Known rows, with every step that occurs:
vonuke-ligifu-lali-sesud: [ 36 -20  -4 -17   4 -20  17  11   9  -6 -24   9   3  11   0  -2 -20  -1
   7  29  23 -28 -14 -28   7  11   6   1 -10   1  12  25]
lali-sesud-zudar-tugas: [  8 -24   3  -9  -7   6   1   6  12   4  -4  15  -6   2  27 -13 -14  21
   3   1  15 -28 -10  -9   1  -3  11  10  -6  11  21   0]
sesud-lali-ligifu-vonuke-nobaf: [  9  -4  -3 -11  24  30   7 -25 -14  26  -2 -10  -2  -8  27   0   2  10
  21  18   8 -24  -6 -23   8   8  -7 -13   1 -13   3  -1]
vonuke-ligifu-lali-sesud-zudar: [ 24 -20  -1  -6   4 -14  26  24   2   1 -21  15   5   4  13   1 -20   0
  14  28  19 -25  -9 -27  -4   6   3  -4 -11  -3  23  29]
zalip-zepef-tugas-zudar: [  1 -21  15 -24  28 -20 -22  11   1   5   7  21  21  -1  21  17  -7  15
   1 -12   9 -14 -12 -11  -1   2   8  -7  -3   0  19   1]
sesud-tolas-nobaf-vonuke-ligifu-lali: [ 32 -32   0  29  29  23  15  12   1   7 -21  51  24   3 -20  28 -15   5
  16  -2  23 -23 -42 -13  -3  17   0   0   3  -2  16  18]
sesud-tolas-zalip-zepef-tugas: [  5   1  19  -2  15 -11  -5  13  -7  10  -7  36  19   4   5  26  -3  -1
  -2  -5  11  -7 -27 -18  -1  10  -1   3  -3  -8   3 -18]
tugas-zudar-sesud-nofo: [ 12 -27   7   3   1   3  -7  18  -2  -6  -7  23  -1   4  13 -19 -11  19
  -8   3  14  -6  -2 -37  -1  -2  13  -5  -4  13  13   0]
zepef-tugas-zudar-sesud-lali-ligifu: [ -6 -24   3 -24  28  13  -4  -2  13  22  -6  26   7   1  37   1 -23   3
  18   1  24   2   6 -17   7   5   9  -5  -2 -13  18   3]
zudar-tugas-zepef-zalip: [ -5 -30  13  -7   0  -4 -24 -15   7  -2 -14  29  -7  -6 -11 -18  -3  26
  -5 -14  -2 -28 -10 -13  12 -12   0  11  -7  35  20 -19]
nobaf-tolas-zalip-zepef-tugas-zudar-sesud: [ -1  -7  28 -24  29 -42 -19  -2   5   1 -14  40  30  20  -1   4   8  25
 -12  -2  23 -15 -18 -28  -5   3   3   0   2  14  -1 -29]
zudar-sesud-nofo-fezodis: [ 24  -1  -1   7  12  12   3  11   7  -9 -11   2   0  -2  16 -30  -3   9
  -3  17  22  14  -9 -39  14   3  14   4  -3  27  -3 -11]
vonuke-ligifu-lali-sesud-tolas-zalip-zepef: [ 44 -11  14   3   2 -36  15  32   0  -2 -25  33  10  26  -8  15 -14 -17
  -4  34  22 -33 -39 -42  -9  20  -3   4  -9  -2  -3  13]
zalip-zepef: [  6   0   2  -9  14  -7 -15   4 -11  -6   7  -2   0  -4  11  10   4  11
   4   0   7 -15 -17 -25  -2   8   7   0  -4  11   4  -1]
ligifu-lali-sesud: [ 32 -11 -11 -20   3  10  16  11   4  -4 -18  -5  -4   6   7 -10 -11   0
  10  20  15 -25 -25 -22   6   3   3   7  -9   0   8  12]
zudar-tugas-zepef-zalip-tolas: [ -4 -40  23  -6   0  -7 -26  -5   0   0 -11  36  12  -1 -12 -15 -16  16
 -11 -20  11 -30 -25 -15   9  -8   3  13  -1  33   1 -16]
tolas-sesud: [  7   1  -4  -8  17  -9   7  -8  -6   1 -12  -1  -5   6   3  -4  -7   9
   1  -6   8 -16  -4 -16   7   0  21   4  -5   8   0  -3]
tolas-zalip-zepef-tugas-zudar: [ -1  -9  27 -20  25 -29 -18  14   1  11  -2  34  23  10  11  15  -1  12
  -5  -8  -1 -11  -9 -10  -8  -3   2  -5  -6  -5   7 -12]
nobaf-tolas-zalip-zepef: [  3  16  12 -14  20 -24  -8  -4 -11  -1 -13  11  26  11 -13   8  18  18
  -1   9   9 -18 -22 -25  -2  10  -5   0   1  22 -14 -22]
tolas-zalip-zepef-tugas-zudar-sesud-lali: [ -5   4  24 -17  21 -17 -17  15   5   5  -4  44   7  19  21  -3  -1   2
  -9   6  16   4 -12 -39  -7   6   2  -2  -4  -3   7 -21]
nofo-sesud-tolas-zalip-zepef-tugas: [ 15 -11  20  -3  17   0  -5   7   9   8  -8  47  13  19  15  18  -7 -11
  -2  13  19  -7 -15 -20   9  21  15   0  -4   4  -2 -21]
zepef-zalip: [-12  -4   3 -15   3   7  -5  -9  -2  -2  -9  20   4  -7  -4  -1  -6   8
  13 -10  14 -13  -1 -21  15 -10   4  -6  -5  17   8  -1]
vonuke-ligifu: [ 12 -12   1  -1  11 -22   0  -2   0   0 -11  16   9  -4   1  12 -12   9
   7   4  12 -17   4 -22  10   9  12  -6  -7   5  14  16]
zudar-tugas-zepef-zalip-tolas-nobaf: [ -3 -32  26   4   3  10 -24  -2   3   3 -10  60  11   5 -25 -15 -11  29
 -18 -36  15 -32 -25  -6   6  -6  -1  14   7  29   3 -27]
tolas-nobaf-vonuke: [ 10 -14  -3   6  28  36  -4  -8   4   5  -4  31  12  -1  -8  14   5  27
   8 -18   3  -9 -17   1   3   6   4  -3   5  13   9  -2]
sesud-lali-ligifu-vonuke-nobaf-tolas-zalip-zepef: [  4  18  13 -20  35  -2   0 -26 -21  24  -9  -2  24  13   6   4  25  16
  10  29  12 -31 -20 -31  -4  16 -23 -13   7   4 -22 -25]
nofo-fezodis: [ 23   1  -6   3  26   5   3   2   4   4  -8  -7  12 -12  16  -2  -6  -1
  13   3   8   0 -14 -16  18  -2  13   2  -6  19   0   0]
lali-ligifu-vonuke: [ 18 -23 -13 -17  14  13   1 -25   1  15   2 -17   5  -7  14   7   0  18
  24   1  -1 -29   1 -13   8   2  13  -7  -3 -18   0   1]
vonuke-ligifu-lali-sesud-nofo: [ 35 -21  -3 -14  -4  -7  21  26   6 -10 -23  11   9  15   0 -18 -18   4
   2  42  26 -19  -8 -31   5  17  -1  -5  -9   5   9  24]
tugas-zepef-zalip-tolas-fezodis: [  6 -33  20 -12  12 -12 -14   2  -6 -15  -9  37  13   8 -21  -4 -17   8
 -14 -25   3  -9 -20 -27  15  -8  -7   5   1  27 -12  -8]
sesud-lali: [  0   9 -11  -6  13  26   3   8  -7   5  -4   6   5  -7  17   0  -7  -3
  16   8   9   2  -5 -26  13  10   2  -3  -5   2   9   2]
lali-ligifu-vonuke-nobaf: [ 17 -19   3 -10  22  10   4 -34 -12  23  -2 -14  -3 -10  17   6   6  22
  15   5   2 -37  -7 -13   5  -2   0 -10   1 -10   2  -1]
tugas-zudar-sesud-nofo-fezodis: [ 27 -20   5   8  19   2  -3  23   9  -3  -9  14  10   3  20 -26 -13   8
  -5  11  18   6  -8 -36   8  -6  16  -3  -4  27   3  -1]

Rows:
[  6  -1  -5 -19  33  21   9 -34 -15  25 -11 -12  23  -5  14   0   9  19
  24  21  20 -30 -11 -22  13  14 -14 -13   7   1  -6  -9]	sesud-lali-ligifu-vonuke-nobaf-tolas
[ -3  -1  44 -18  37 -45 -17 -15  -8   9 -19  44  22  15   3   2  12  29
 -21   1  26 -23 -25 -30  -7   1  -9  -2   6  22   2 -30]	vonuke-nobaf-tolas-zalip-zepef-tugas-zudar-sesud
[  7  16  17 -16  29  -7  -3 -33 -16  15 -12   4   8  19   7  -8  26  21
   2  33  24 -28 -24 -50  -6  17 -14  -6   8   7 -22 -33]	zudar-sesud-lali-ligifu-vonuke-nobaf-tolas-zalip-zepef
[  2 -58  31   8  21  -8 -29 -12  16   0 -16  80  29  13 -36   1 -15  31
 -15 -24  18 -34 -24  -3   5   6   2   4   6  40   5  -6]	zudar-tugas-zepef-zalip-tolas-nobaf-vonuke-ligifu
[ 45 -28  -9  10  19  45  20  16   9   5 -20  38  12  12 -10  14 -14   4
  10   3  21 -25 -51  -8   2  14  -2   6   3   2   8  10]	ligifu-lali-sesud-tolas-nobaf-vonuke
[ 22 -19   5 -22  37  -3   6 -44  -9   9  -5  -7  16   6  -2   4  10  36
  11   0  13 -34 -18 -18  14   0 -14  -4  12   5 -14 -14]	lali-ligifu-vonuke-nobaf-tolas-fezodis
[ 18 -49  29  14  39 -17 -23  10  16   1  -4  84  27  17  -3  36 -16  20
 -10 -19  33 -16 -30 -22  -8  21  13  -8   7   4  24   4]	zalip-zepef-tugas-zudar-sesud-tolas-nobaf-vonuke-ligifu
[ 36 -37  -4 -14  12   5  15  15  12 -11 -23  17  21  18  -3  -8 -15   8
   8  44  20 -15 -15 -23   3  20  -1  -8  -8  15   6  30]	nobaf-vonuke-ligifu-lali-sesud-nofo
[ 14 -26   5   0  10  -9  -9   3   3  -1  -7  21  -5   0  14  -4 -11  13
  -2 -10  11 -16  -8 -32   1  -7  19   0  -5   9  16   2]	tugas-zudar-sesud
[ 21 -31  -3  -1  31  -1   7  -4   3  -1 -18  16  18   0  -5  12  -9   6
  22  20  13 -19 -24 -18   1  10   4  -4  -8   7  12  25]	nobaf-vonuke-ligifu-lali
[  8   0  23   1   9 -15  -9   4  -1   0 -10  43   3  10   8  13   0   4
 -11  -3  22  -5 -30 -37  -4  10   7  10  -2  -5   2 -27]	zudar-sesud-tolas-zalip-zepef-tugas
[ -9 -57  36  17  19  -4 -21   2   8   7 -14  85  31   6 -21   4 -17  32
  -9 -25  16 -30 -18  -3  -7   1  -1  -1   6  36  16  -2]	sesud-zudar-tugas-zepef-zalip-tolas-nobaf-vonuke-ligifu
[ 14 -13   1 -18  31   3   5 -44 -13  23 -12 -14  21  -8   5   6  12  32
  18   9  14 -43 -11 -13  11   4  -6 -11   7   5  -7 -10]	lali-ligifu-vonuke-nobaf-tolas
[  7   2  -2 -15  33  14  14 -29 -14  26  -8 -15  -9   7  22  -9   0   8
  12  16  11 -29  -3 -23   6   6   3  -8   2 -10  -7  -6]	tolas-sesud-lali-ligifu-vonuke-nobaf
[ 14 -44  23   6  30   1  -6   5   2  -1 -27  64  34  10 -42   8 -14  11
   0  -7  15 -26 -33 -15  -1   7  -9  -3   3  25   2   8]	tugas-zepef-zalip-tolas-nobaf-vonuke-ligifu-lali
[ 23 -23  16  22   2  -9   3  17  -2  10 -20  49   4   9   4   8 -15  -4
  -6 -10   9 -18 -23 -38  -3  -7  13   5  -5   0   7  -9]	tugas-zudar-sesud-tolas-zalip
[ 18  -8   6  -3  15   6  -2 -26 -15   7  -4  -6  -2 -10  10  -1  11  25
   2   2   2 -35 -14 -27   9  -3   1  -8  -1  -3   8 -10]	ligifu-vonuke-nobaf
[ 22   0  -5   4  17  18   6  19  -1   0  -7  -6  17  -7  15 -18  -5   4
   6  16  11  11  -7 -19  16   2   6  -3  -4  24  -4   0]	sesud-nofo-fezodis
[-15 -32  16 -19  18   0 -11 -10   0  18 -17  27   6  17   0 -23 -29  -1
   0  -6  21 -25 -13 -11   6   1   6  13   1  26 -14 -13]	zudar-tugas-zepef-zalip-tolas-sesud-lali-ligifu
[ 21 -13  -6 -10   2  15  25  23  -2   3 -15   1  -2  -1  20  -6 -12   0
  17  20  12 -21 -19 -20  -5  -1   1   2  -9  -5  18  15]	ligifu-lali-sesud-zudar
[ 12  -5   1  -7  18  24   4 -32  -8  17  -5  -3 -18  -2  28 -12   5  14
  11  19  18 -22  -9 -43   6   7   0  -6   3 -10   2  -9]	zudar-sesud-lali-ligifu-vonuke-nobaf
[  6 -44  26   6  27  -7 -18  -4   5   0 -20  72  36   8 -39  15 -14  19
 -10 -19  11 -20 -13 -10   7  10  -1 -10   4  34   1   6]	tugas-zepef-zalip-tolas-nobaf-vonuke-ligifu
[ 13  -1  29 -15  36 -31 -12  18  12  -2 -17  32  46  22   6 -18   7  21
 -16  19  30   8 -17 -34   2   5   0  -3   3  33 -14 -33]	nobaf-tolas-zalip-zepef-tugas-zudar-sesud-nofo-fezodis
[ 13 -20   7 -16  33   6   0 -27  -7  22 -13   7  16   4  19  -7   2  22
  11  16  26 -36 -12 -39   6   6  -4 -13   7   3   2  -9]	tugas-zudar-sesud-lali-ligifu-vonuke-nobaf-tolas
[ 38 -40   8  -2  15  18  14  29   9  -5 -20  48  38  27 -18  -5 -24  10
  -5  22  37 -20 -32 -16  -4  25   0  -5   6  10 -11  22]	zalip-tolas-nobaf-vonuke-ligifu-lali-sesud-nofo
[ -9  -7  22 -24  28 -10 -13   7   8  21  -4  37   7  19  29   4  -7   0
   5   9  17   1  -3 -27 -11   8   1  -4  -2 -11   1 -12]	tolas-zalip-zepef-tugas-zudar-sesud-lali-ligifu
[ 16  -3   5 -11  25  -2   1 -34 -17   6 -13  -6  22  -7  -3   0  18  34
   4   6  13 -40 -19 -28  14   3  -4  -8   5  11   0 -18]	ligifu-vonuke-nobaf-tolas
[ -1 -48  25   4  19  21 -30 -13  10   4 -10  65  24   9 -29  -7  -8  33
 -12 -32  11 -29 -34   3   4  -3  -1  11   8  40   0 -20]	zudar-tugas-zepef-zalip-tolas-nobaf-vonuke
[ 16 -45  15  14  33  27  -8   4  17  12 -10  74  21   5   3  24 -16  21
  -1 -33  23  -9 -29  -8   2   5  14   0   7   0  24  -7]	zepef-tugas-zudar-sesud-tolas-nobaf-vonuke
[ 42 -44  -1  29  32  32  15   6  17   5 -21  62  17  19 -11  20 -20  -6
  16  18  30 -23 -31 -16   7  27  14  -4   2  11  12  15]	nofo-sesud-tolas-nobaf-vonuke-ligifu-lali
[ 16  15  10  -1  43  -8  17  -7 -15   7 -28  -6  26   7   0 -27   2  17
  -9  23  31  -7 -17 -21  17   4  -1  -2   6  50 -17 -15]	vonuke-nobaf-tolas-sesud-nofo-fezodis
[  8   0 -20 -30  33  10  14 -26  -3  16 -14 -19  24  14   6  -6   1  12
  24  16  20 -26  -1 -22  13  15   8  -7   3  -4 -20 -14]	nobaf-tolas-sesud-lali-ligifu-vonuke
[  2   1  26 -35  39 -23  -6 -42 -10  25 -11   6  32   9   4  12  25  34
   5  13  14 -35 -16 -10  -1   9 -16  -9   8  -3 -14 -32]	lali-ligifu-vonuke-nobaf-tolas-zalip-zepef-tugas
